Known rows, with every step that occurs:
q s d t a: [ 59  -5   4   3   6  -5 -10   6  65   3  -5  34  -8   8  38 -12 -11 -24
  -7  -5  78  40  42  34  -3 -18]
q s d g: [ 77  -6  14  33   8 -46  -8  13  13   0 -24  51  40   0  50 -10 -27 -20
   2   1  26  44  29   9  11 -31]
s e: [-21  15   6 -24  -9 -41  15  16 -28  -3  -5   7  -8  -3  26  -9 -15 -11
 -46   2 -10   9  16  15   5  41]
s p g d t: [  2 -10  -2 -33 -11  26   3   4 -68 -19   1  27  22  14 -33  -4 -19 -47
  56 -15  13  40  48  31  48   7]
l g d t: [-46   1  -6 -40 -23   9  19  11 -52  -4 -13  40  37  10   3 -12 -35 -38
 -15 -14  35  35  21  11  14 -49]
p s l g d t a: [-47  -8   7 -30  -9  19  21   1  -4 -10   3  34  -3  28 -37  -9 -33 -73
 -65 -23  67  46  25  35 -10 -19]
t d g p: [-14   5  -2  12   4 -32   5  15  21  -6 -40  21  37 -20  -4 -13  -2 -34
  25 -33  55  32  20  26  10 -74]
p g d: [-29   3   4 -44 -11 -10  10  14 -35 -13  -7  19   0   6  -5 -10 -22 -19
  -1   2  -7  19   5   7  35  -1]
s l g d t a m: [-76   1  -1 -29 -17 -11  17   3 -18  -5   0  27  14  13 -16 -16 -34 -77
 -37  -3  49  53  15  33   0 -61]
d g p: [ 12   2  18  13   4 -54   4  16  -1   6 -41  27  54  -8  -2 -14 -13 -46
  24 -12  32  26  24  12   7 -45]
l s q g d t a: [ -8   0  12   8   4  27  28   2 -33 -13  23  24 -20  14 -17   4   1  -6
 -82 -33  17  40  46  39  18 -18]
t a m: [-35  16   8 -20  -5 -39  -6  12  26   7 -27 -14 -11 -15  19 -23 -12  -6
 -26   3  17  13   3  23 -23 -40]
a m: [-37  14   9 -24 -12 -54  -1  17  -7   3 -30 -15  10 -20  22 -27 -31   9
   3  10 -23  19  17  14  -6 -25]
d g: [  6   3  15  18   1 -56  11  12 -45   2 -36  32  48 -10  29 -10  -5 -18
 -14   2  14  19  18   6   3 -17]
g p s: [  1   5  20 -29   0 -21  -3  20  51   2 -32 -13   2  -3 -30 -24 -37 -12
   8 -25  15  19  32  22 -11 -14]
g p: [ -9  11  14 -37  -3 -48   2  20  34   6 -34   8  21  -6   0 -20 -33 -18
  26  -6  18  16  26  18   3 -32]
t a: [-17  14  11 -29   0 -34   3  10  23   5 -25  12  -7  -3  30 -12  -7  -8
 -37   2  38   4   8  21 -18 -19]
p g d t a: [-23  -4   0 -21  -7  25   9   4 -17  -9   3  20 -13  11 -19  -6  15 -50
 -13 -11  60  25  16  26  24  -1]
q s l g d: [-28  -2   2 -37 -14 -19  23  14   2 -18   8  58  23  21  35 -11 -85 -63
 -27  -6 -12  52  13  19  20 -27]
p s q: [ 16  11  15 -22  -3 -37 -13  16  -3 -24 -12  -4   0  20  -1 -10 -18   6
 -24 -25 -13  18  42  19  -7  45]
m a: [ -4   9   7 -12   5 -39  21   9   1  -7 -34   9  34   2  48 -20 -36   3
  49   0   4  -3  43   6  17  34]
l g: [-37  15  12 -51 -10 -39   8  17  -5  -4 -22  20  45   2  35 -12 -33 -27
 -28  -1  12  12  10  10  -4 -43]
g p s d: [ 38   2  23 -38   5 -36 -18  19  71   9 -34   2   3   7 -35 -21 -35   2
  18 -12  46  28  39  17  -8 -37]
t d g p s: [ -4  -2   4  20   7  -6   2  15  36 -10 -38   0  18 -18 -35 -18  -8 -24
   8 -52  53  35  26  29  -4 -54]
d g p s: [ 22  -4  23  21   6 -28   1  16  14   3 -40   6  35  -6 -32 -18 -16 -38
   7 -32  29  28  30  16  -8 -27]
d t a m: [-32   7   3  -2  -7 -18  -2   7  10   7 -20 -15  -2 -15   8 -23   4 -21
 -11  -3  43  25  26  34 -16 -28]
l s p g: [ 15   4  26 -49   5 -13   9   5 -29 -13  -6   8  35 -10  -8  -1 -22 -10
 -11 -14 -29  23  35  45  22 -24]

Rows:
[  1  12  31  -6  11 -37  21  13 -20 -16  11   4   8  -1  18   1 -16  25
 -67 -15 -46  22  46  31  17   3]	l s q g
[  3  -8  -4 -29  -5  41  -2  -2 -37 -16   3  27   0  19 -36   0   0 -64
  29 -22  54  35  35  39  31  -9]	s p g d t a
[ 13   4  15 -42   2 -22  -8   9 -21 -19  -7   7  29   5  -1  -3 -17 -34
  46  -4 -10  17  37  31  29  15]	s p g
[ 84  -7  16  29  12 -46 -15  17  58   5 -29  47  46   4  19 -14 -32 -48
  39 -13  45  50  35  15  16 -60]	q s d g p
[-41   9  25 -58  -3 -68  12  16  38  -7 -14  30  51  15  -4 -11 -52 -75
   3   0  28  32  25  28   9 -46]	s l g p
[ 26   2   8 -19   3 -28  -8   4  27  11 -20  28   1   8  11  -9  11 -13
 -17  10  95  25  37  27  -8 -30]	s d t a
[-10   0  28 -32   5 -53   9  16  50  -5 -19   1   2   7 -37 -20 -49 -32
   6  -9  12  33  43  33  -4  14]	g p s l
[-38   4  25 -44  -2 -46  15  13   9 -14  -7  14  26  14  -2 -12 -50 -38
 -50  -5   7  29  26  25 -12   2]	p s l g
[ -18   14   16  -30   -6  -32   31   12  -35    4   -3    6   -1  -17
   19   -7  -20   12 -100   -8  -31   15   14   29   -2    3]	l s e
[-48 -10   8 -33 -16   4  26   7 -38 -14   2  32  19  23 -34 -12 -53 -52
 -38 -16  28  52  38  25   6  -4]	p s l g d t
[ -6   0  31   0  15  -9  10  21  56   0  -8 -26 -14  -7 -34 -19 -36  -8
   5 -24  -2  20  47  22   4   3]	q g p s
[-40   2   9  -9  -3  -6  28  17 -36   0  -3  20 -16  -2   6 -12 -44  12
 -17   4 -21  22  22   3  26  -6]	q g d
[  4 -10   8 -37  -9  36  19  -1 -75 -12   3  27  28  -1 -40  -1 -25 -24
   2 -25  -7  46  46  45  40 -32]	l s p g d t
[-12   5   6 -10  -2 -12   7   6   8   5 -18  13  -1  -2  16 -12   9 -23
 -24  -4  64  16  31  31 -11  -4]	d t a
[ 25  -2  16  -8   4  -4 -28  10  90  14 -27 -24 -16  -1 -61 -29  -5 -29
  14 -23  89  43  47  39 -23 -61]	g p s d t a m
[ 14   7   2  -1  -5 -19  12  17  11 -11  10  11 -15  -2  52 -12 -37 -27
 -37 -13 -27  25  20  22  12  52]	q s e
[-63   6   7 -61 -17 -42  26  12 -37 -11  -8  53  32  22   8  -8 -63 -48
 -34   8   6  37   8  11  14 -37]	s l g d
[ -9  -2  13   4  -2  13  32   7 -66 -16  20  23   4   8 -14   0 -19  13
 -53 -26 -23  45  58  30  36  -3]	l s q g d t
[-22   5  -5  18   1 -34  12  12 -24 -10 -34  25  31 -23  28  -9   5  -6
 -10 -18  36  26  13  20   6 -47]	t d g
[-27   0  -8 -17 -13  15  14   4 -23   5 -17  32 -13   7  -2 -13  -9 -23
 -25  -9  61  28  18  21   0 -24]	g d t a
[ -5   2  13   2   1   7   8  17 -29 -27  12   3 -30  26 -27  -7 -35  10
 -31 -30 -31  30  43   9  20  39]	p s q g d
[-34  -7   4   7  -6  15  33  12 -51   0   5  20  -7  -3  -5 -11 -27  -1
  -5  -2   7  33  46  12  33   7]	q g d t
